What can hang from each mark
zinevi: zapog
sumez: niro
vozerig: bibago vuru
mevi: zapog
taka: zapog
lomavok: vozerig
vuru: vozerig
vuvu: zapog
zapog: mevi sumez vozerig vuvu

Known rows, with every way that one mark hangs from another
{zapog mevi sumez vuvu}: [  1.5  -9.6   8.5 -13.9  -4.8  -1.3  -0.2  -9.7   0.3 -11.6 -23.7  -5.0
 -14.4   3.3  -6.7   0.3  -0.8 -30.2 -14.5   2.8]
{zinevi {zapog mevi {sumez niro} vuvu}}: [-14.1  -4.4  18.1  -5.7 -10.5  -8.9  14.5 -28.7  11.2 -21.5 -39.2  -8.0
  -0.4 -15.6   5.8   3.9  10.8  -9.3  -5.9  12.6]
{mevi {zapog sumez vozerig vuvu}}: [ 10.1 -16.2   9.1 -12.2  -8.9  -8.8   9.2 -15.8  -2.9 -14.4 -21.0   1.6
  12.2  21.6 -14.3  -2.7  -4.2 -13.9   0.3   2.7]
{vozerig vuru}: [-18.5  21.7  -0.8   3.6   0.8   2.6 -12.5  23.2   2.9  18.9  44.3  -5.9
 -11.8  -3.2   5.0  -8.3   9.0  -0.1   8.9   1.6]
{mevi {zapog sumez vozerig}}: [  2.4  -2.9  -6.2  -2.3  -1.7  -5.0  16.6 -10.3  -0.8  -1.0   1.7   2.9
  20.1   8.6  -6.7  -2.7  -3.0   2.7   1.8   1.9]
{zinevi {zapog {sumez niro} {vozerig bibago}}}: [  5.9   3.9  -1.3   7.3   4.6   1.3  13.8 -13.8  -9.1  -3.7   3.0  -0.7
  10.2 -22.5   7.7   5.0   2.6  26.1  13.0   6.1]
{zinevi {zapog mevi sumez vozerig vuvu}}: [ 10.5 -23.7  14.4 -22.5  -8.9  -1.8  15.6 -25.3  -0.3  -3.9  -7.1 -22.2
   2.7   4.3  -9.8   3.5  -1.1   2.4  -3.5  10.1]
{taka zapog}: [ -0.9  -4.9  -0.6  -3.1  -0.6  -3.2   5.2   5.8  20.9  26.5   2.5  -1.6
 -14.3  -7.9   9.5  -2.1  -6.4 -10.7   4.8  -0.8]
{zapog mevi {vozerig bibago vuru} vuvu}: [ 13.6  -3.6   3.3   6.3   7.4   9.6 -26.4  14.7  -9.6   8.0  38.2 -12.0
 -19.6  14.2 -18.0  -1.0   2.6  26.9 -10.0  -9.9]
{vuvu zapog}: [-21.0   9.1   7.4  -8.9  -3.2  -0.6  -2.8  22.3  10.5   6.6 -12.9  13.0
  -3.4  -3.7  17.1  -1.1 -10.7 -40.1  17.4   3.1]
{sumez niro}: [-25.0  23.7  -6.0  11.7   0.5  -4.2  -0.2   6.8   5.8  -0.6  -5.3  13.2
  -1.1 -10.5  22.3  -3.4  11.3  -1.0   8.3  -1.6]
{zapog vuvu}: [ -7.7   0.0  17.0 -16.5  -7.7  -4.3  -9.0  10.2   5.9   1.5  -6.6   0.8
 -16.8  13.2   4.6  -6.0  -2.5 -32.6  10.3  -1.8]
{lomavok {vozerig vuru}}: [-15.8  31.3   0.3   9.2   8.6   5.9 -22.5  23.7   9.8  31.2  47.9   1.9
  -2.2  -4.3  -7.0 -12.1   1.9  21.1   7.7  -2.8]
{vuvu {zapog vozerig}}: [ -5.8   1.0  -5.6 -10.2  -2.0   1.9  -0.3  19.6  -0.7   8.2   3.7   7.1
  11.3   8.4  12.3   1.3 -12.8 -12.1  17.2  -0.6]
{mevi {zapog vozerig}}: [-10.2   3.0  -2.6  -0.6  -1.5  -5.4   5.7   0.9  10.1   9.5  19.3   6.4
  17.3  13.7  -2.0  -5.2  -1.6   6.8   8.6  -5.2]
{zinevi {zapog vozerig vuvu}}: [  2.3 -14.7  21.1 -30.0 -10.9  -5.1   7.9  -6.9   5.7  10.0  15.0 -16.7
   0.0  14.6  -0.9  -2.6  -1.8   2.4  22.2   5.1]
{zapog mevi}: [-12.1   7.9  -1.3  -2.7   2.0   3.3  -2.2   8.6  11.5  11.4  14.6   0.8
 -10.3  -5.2   7.2  -2.7   4.5  -9.5  -7.2  -5.5]
{vuvu {zapog mevi {sumez niro} vozerig}}: [ -6.1   3.4 -19.7   9.5   0.7   0.0  11.2  -7.7  -6.0 -20.4 -41.2  11.9
  22.3 -10.3  16.7   9.9   0.1   1.1  -5.8   5.4]
{vuru {vozerig bibago}}: [ 12.6  -0.2   8.3   1.3  11.9   5.3 -27.8  38.5   6.4  20.7  44.9  -0.2
 -25.3 -16.2   1.4  -3.0  -4.5   3.7  18.3 -11.7]
{vozerig bibago vuru}: [ -6.2  21.1   3.2  11.3  11.0   8.7 -23.3  31.4  -3.1  20.6  50.5  -0.4
 -23.5 -11.8  -2.8  -6.2   4.2   6.7   5.4  -5.7]
{zinevi {zapog mevi vozerig}}: [ -6.0  -6.0   1.4 -14.8  -2.0   2.4  13.9  -6.6  11.9  22.2  34.2 -17.9
   7.1  -6.3   2.8   0.4   3.6  22.9   0.8   2.6]

Rows
[ 15.9 -13.2   1.0 -19.8  -5.9   0.0   3.4  -6.7 -14.3  -8.0 -14.0  -6.3
   0.5  19.4  -5.7  -0.4  -2.7 -16.4   4.6   1.1]	{zapog sumez vozerig vuvu}
[ 13.6 -24.1  12.1 -14.1  -7.4  -6.6   8.1 -10.9   9.9   1.6 -38.0  -7.2
 -19.7   1.0  -2.4   1.4 -10.3 -36.7  -1.7   5.1]	{taka {zapog sumez vuvu}}
[ -9.1   6.4 -10.4   4.3   1.9   7.0 -10.9  19.8   0.5  14.0  26.3  -3.3
   5.3   1.1   2.7   1.4  -0.4  12.5  -1.1   1.5]	{vuvu {zapog mevi {vozerig vuru}}}
[  4.7   7.3  -6.4  24.5   7.5  -4.1   7.4 -12.0  -6.7 -17.3 -11.7  19.2
  19.6  -9.8  -2.2   1.6   1.9  20.2  -1.6  -4.0]	{mevi {zapog {sumez niro} {vozerig bibago}}}
[  8.9   9.9 -11.2  13.8  14.1  14.2 -21.6  19.5  -9.6  19.2  61.3  -7.7
 -11.4  -2.7 -10.8  -0.9   6.1  38.4 -11.5 -10.1]	{zapog mevi {vozerig bibago vuru}}
[  4.3  -5.6   6.8   0.5  -7.4  -8.6  -0.2  -8.0  -5.9  -9.4   8.2  -9.6
   4.3  21.9 -19.8  -5.1   3.7  -1.4  -2.5   6.1]	{mevi {zapog sumez {vozerig vuru} vuvu}}
[  6.5  -2.8  -2.9   3.5   9.9  10.9  -9.6  16.9  -1.8   9.0   3.6   9.9
  -2.2  -4.1   1.1   6.1 -15.8  -0.4  -1.7  -7.7]	{vuvu {zapog mevi {vozerig bibago}}}
[  2.2  12.1  -0.2  18.7   8.8   2.0 -13.2  18.4  -0.9  16.0  56.3   1.7
   0.0   5.7 -16.0  -6.6   1.0  27.8   3.3  -7.3]	{mevi {zapog {vozerig bibago vuru}}}
[ 21.6  -7.4 -12.8  18.6  14.5  10.6 -13.5   7.7   4.5  31.6  44.6 -14.6
 -20.4 -11.0 -12.1   2.3  -2.7  43.1 -16.9  -9.9]	{taka {zapog mevi {vozerig bibago vuru}}}
[-21.8  16.2  -0.8  19.0  -3.3 -12.5  15.4 -13.8   8.3 -17.6 -31.8  18.4
  16.5 -14.9  10.0  -2.5  10.0 -10.5   0.0   4.8]	{mevi {zapog {sumez niro}}}
[  2.7  -1.8  -6.3  -3.5  -5.5  -4.4   5.4 -13.2 -14.2 -25.5 -35.3   5.3
   8.0  10.8   7.2   2.1   7.4  -1.4   2.9   1.3]	{zapog {sumez niro} vozerig vuvu}
[  2.5  -7.4 -12.9  -3.6  -0.5   5.5   8.9   0.5  -6.1  -4.8 -19.3   3.5
  13.7  -3.0   4.6   7.6 -11.2 -12.2  -6.7   3.6]	{vuvu {zapog mevi sumez vozerig}}
[ 17.5   4.5 -14.9  14.0  13.7  13.8 -12.5   8.4 -18.5   7.7  40.0  -9.7
  -7.3  -9.1 -16.1   2.6   5.2  29.9 -17.7  -5.0]	{zapog mevi sumez {vozerig bibago vuru}}
[ -7.6   1.5   2.9   5.8  -5.0  -5.8   2.6 -17.8   1.6 -27.7 -47.4   6.1
  -3.8  -5.6   8.8   2.9   9.5 -12.2 -16.4   2.0]	{zapog mevi {sumez niro} vuvu}
[-17.4   4.8  16.8   8.3  -9.5 -16.4   8.3 -18.7   9.2 -30.7 -56.1  16.1
   8.6   2.2   3.6  -2.3   6.2 -24.5  -1.2   5.9]	{mevi {zapog {sumez niro} vuvu}}
[  6.1 -21.1  12.4  -8.1  -3.4  -4.1  -0.7  -8.2  23.9  11.1 -19.9  -8.9
 -25.6   2.4  -2.7   1.3  -6.8 -16.0 -13.6  -1.3]	{taka {zapog mevi vuvu}}
[ 21.8 -16.2  16.2  -3.2   0.6  -3.8   0.4  -9.0  -8.2 -15.9 -12.7   5.6
   0.9  14.4 -22.3  -0.5 -11.1 -10.9  -1.1  -5.6]	{mevi {zapog sumez {vozerig bibago} vuvu}}
[  5.7  -5.3 -10.2   0.4  -3.2  -1.8   5.8 -22.7 -10.2 -25.4 -36.6   1.1
   9.0   7.7   1.8   4.8   8.8   9.8 -13.7   0.2]	{zapog mevi {sumez niro} vozerig vuvu}
[  7.7  -3.5 -18.5  -6.0   2.8   6.8  10.1  -8.1  -8.8   3.3   5.4  -4.8
   7.4   0.6  -1.1   3.0   2.4   7.2 -13.6  -3.1]	{zapog mevi sumez vozerig}
[ 11.9   3.0  -7.2  11.0   7.7  10.4 -11.8  23.8 -20.2   4.6  15.3   3.7
  -0.1  -8.0  -5.7   3.7 -10.5  -0.6   8.5   2.3]	{vuvu {zapog sumez {vozerig bibago vuru}}}
[ -7.0   5.9 -17.3   6.6  -1.8  -2.2  10.7  -0.5 -12.2 -18.9 -37.8  18.1
  24.4  -6.0  20.7   7.1  -3.3  -9.9  14.2   6.2]	{vuvu {zapog {sumez niro} vozerig}}
[  5.1 -10.0   2.6 -15.8  -3.0   1.9  -6.2  -0.4   0.2   2.0   3.0  -8.5
  -5.3  21.4  -5.3  -0.2  -1.2   5.9  -7.4  -7.3]	{zapog mevi vozerig vuvu}
[-15.0  14.2 -13.5  14.9   2.6  -1.4   9.3 -11.6   1.4 -16.6 -26.2   9.9
   5.2 -21.3  14.6   2.7  13.7   0.3 -16.7   2.7]	{zapog mevi {sumez niro}}
[ -1.0  -8.5   8.8 -11.5 -12.5  -8.1  18.0 -24.5  -4.8 -17.9 -26.6  -9.9
  12.5   0.5   8.0   2.7   7.3   3.1  14.4  10.8]	{zinevi {zapog {sumez niro} vozerig vuvu}}
